Every row comes from one small tree of marks. The marks that hang from a mark follow it in brackets, in the order of their numbers. Every link used is in the known rows. Which tree was each row made from?
In the rows, zero is written as 128.
Known rows:
q_913(q_161(q_614)): [118 125 141 168 108 159 105 143 161 143 189 140 130 112 124 134 166 107
 104 109]
q_361(q_556 q_682(q_826)): [160 159 103 177 113 177 123 111 159 131 157 119 151 115 122 137 173 124
 148 120]
q_682(q_361 q_826(q_556(q_913(q_161)))): [143 163  90 169 123 191 119 115 179 133 205 154 120 107  90 204 181 100
 152 104]
q_272(q_161 q_556(q_913)): [149 123 117 135 110 175 115 105 158 122 133 143 130 120 116 133 164  99
 122  81]
q_556(q_913(q_161)): [141 150 112 155 110 174 111 124 160 144 160 140 134 117 115 151 169 100
 116  93]
q_272(q_682): [124 131 132 159 116 154 111 114 168 135 162 128 148 111 128 129 157 106
 112  97]
q_272(q_161(q_614) q_556 q_682(q_361)): [115 105 155 153  97 153 107 104 188 112 184 152 131 107 114 130 165  96
 117 108]
q_826(q_556(q_913(q_161)) q_682(q_361)): [154 169  82 156 124 189 129 125 173 128 242 170 104 111 113 184 183 109
 131  80]
q_161(q_614(q_556(q_913))): [118 126 138 149 107 178 112 130 177 123 205 146 110 106 116 137 165 105
 120 100]
q_913(q_161(q_614(q_556(q_826)))): [104 126 140 174  91 177  93 138 186 147 198 145 108  96 118 139 164 102
 114 112]
q_614(q_556(q_913(q_161))): [129 142 128 153 105 180 107 124 178 140 188 143 124 110 107 143 170  97
 123  90]
q_161(q_614): [124 121 144 159 122 160 112 138 154 137 171 136 128 111 132 131 160 113
 111 107]
q_614(q_556(q_826 q_913)): [131 146 113 153 102 193 105 110 176 138 160 141 114 101 116 155 161 102
 133  94]
q_272(q_556): [147 126 148 153 112 169 108 118 157 135 168 133 134 120 124 137 153 107
 130  95]
q_826(q_682(q_361(q_556))): [175 154 109 156 120 172 132 112 153 130 208 148 134 117 126 152 178 122
 123 102]
q_272(q_161): [134 118 123 146 133 157 120 123 143 137 111 134 148 110 129 122 163 109
 110  87]
q_272(q_556 q_682(q_361)): [135 131 153 156  98 162 105  95 185 126 192 142 135 115 111 151 159  98
 135 107]
q_361(q_556(q_913(q_161)) q_682): [156 176 103 164  84 181 122 109 170 131 168 136 143 123 119 130 181 115
 129 100]
q_682(q_361 q_826(q_556)): [143 147 109 170 141 180 120 118 167 132 189 144 126 104 104 191 170 111
 156 108]
q_614(q_556(q_826 q_913(q_161))): [124 150 112 160  92 191  98 117 183 147 165 144 116 102 108 158 167  96
 125  95]
q_913(q_161): [134 139 132 163 119 162 109 133 155 151 162 132 143 116 123 141 164 106
 115  98]

Write each row's tree:
[174 163  95 158 108 188 127  96 163 127 167 139 140 116  97 179 179 108
 147 120]
q_682(q_361(q_556(q_913)) q_826)
[130 136 102 159 107 195 111 128 179 125 228 157  87  96 126 153 167 111
 113  96]
q_161(q_614(q_556(q_826(q_682) q_913)))
[136 168  73 177 119 193 119 120 180 128 194 142 121 109 108 169 178 112
 154  98]
q_361(q_682(q_826(q_556(q_913(q_161)))))
[170 158  88 164 107 182 121 118 147 139 178 140 128 112 138 136 168 124
 113  96]
q_361(q_556(q_826(q_682)))
[115 132 124 158  92 189 102 122 182 130 184 147 103  97 119 151 160 103
 122 106]
q_161(q_614(q_556(q_826 q_913)))
[126 115 104 164 132 157 114 108 164 130 125 127 154 103 114 133 165 101
 118 102]
q_272(q_161 q_682(q_826))
[134 132 135 157  83 176 103 126 178 126 206 150 112 121 112 144 166  98
 119 102]
q_272(q_556(q_913(q_161(q_614))))
[162 173 103 154  98 181 128 104 162 124 156 133 143 123 129 126 175 121
 135  99]
q_361(q_556(q_913) q_682)
[120 148 106 160 105 177 117 141 177 127 226 160 108 113 118 154 174 105
 117  92]
q_826(q_556(q_913(q_161(q_614))))
[154 150 102 157 143 178 130 127 159 128 230 159 111 108 126 171 172 120
 135  84]
q_826(q_556 q_682(q_361))
[108 120 142 165 101 177  99 130 178 138 186 139 110  96 126 138 157 108
 124 111]
q_161(q_614(q_556(q_826)))
[121 144 110 166  92 182 102 126 173 144 168 149 111 106 120 160 166 100
 107 110]
q_556(q_826 q_913(q_161(q_614)))
[135 147  86 169 104 189 109 132 167 139 208 158 100 104 128 161 172 108
  99 100]
q_556(q_826(q_682) q_913(q_161(q_614)))
[158 178  89 162  85 193 121  96 164 129 139 133 136 115 130 143 171 118
 137 105]
q_361(q_556(q_826 q_913) q_682)
[123 147  87 174 113 186 114 139 179 126 225 153 107 107 103 173 175 105
 128 105]
q_682(q_826(q_556(q_913(q_161(q_614)))))
[115 127 120 175  99 182 100 145 183 141 240 152  97  95 125 141 169 110
 106 102]
q_913(q_161(q_614(q_556(q_826(q_682)))))
[165 153 116 168 115 175 122 104 159 136 164 132 148 115 104 165 174 111
 146 126]
q_682(q_361(q_556) q_826)
[148 149 100 153 114 201 115 105 180 132 204 158  98  95 113 181 173 105
 136  94]
q_614(q_556(q_826(q_682(q_361)) q_913))
[125 138 124 159 103 171 111 134 167 135 186 147 121 114 117 145 171 103
 107 104]
q_556(q_913(q_161(q_614)))
[157 158 117 161  98 179 114 100 162 144 155 139 139 111 121 161 169 112
 134 118]
q_682(q_361(q_556(q_826)))
[161 165  90 151  89 188 116 102 158 137 144 137 134 117 125 144 168 111
 121 103]
q_361(q_556(q_826 q_913))
[175 174  91 156 102 184 130 110 166 130 218 158 127 120 111 160 188 111
 117  98]
q_826(q_682(q_361(q_556(q_913(q_161)))))
[150 157  88 160 132 194 125 109 170 125 190 152 120 106  99 205 175 105
 158 103]
q_682(q_361 q_826(q_556(q_913)))
[139 134 111 162 122 186 108 127 165 140 195 142 108  96 132 145 162 115
 124  89]
q_614(q_556(q_826(q_682)))
[105 106 136 157 106 170 103 128 173 135 147 144 116  92 125 124 162 105
 110 103]
q_272(q_161(q_614(q_556(q_826))))
[156 158  73 148 137 188 131 129 157 121 222 158 105 113 131 158 171 120
 125  70]
q_826(q_556(q_913) q_682)
[138 143 110 157  88 164 115  87 175 130 128 141 150 105 119 136 173 104
 117 110]
q_272(q_161 q_682(q_361(q_556(q_826))))
[125 128 126 167 116 186 109 125 182 131 233 159  94  90 122 163 170 112
 125 110]
q_161(q_614(q_556(q_826(q_682(q_361)))))
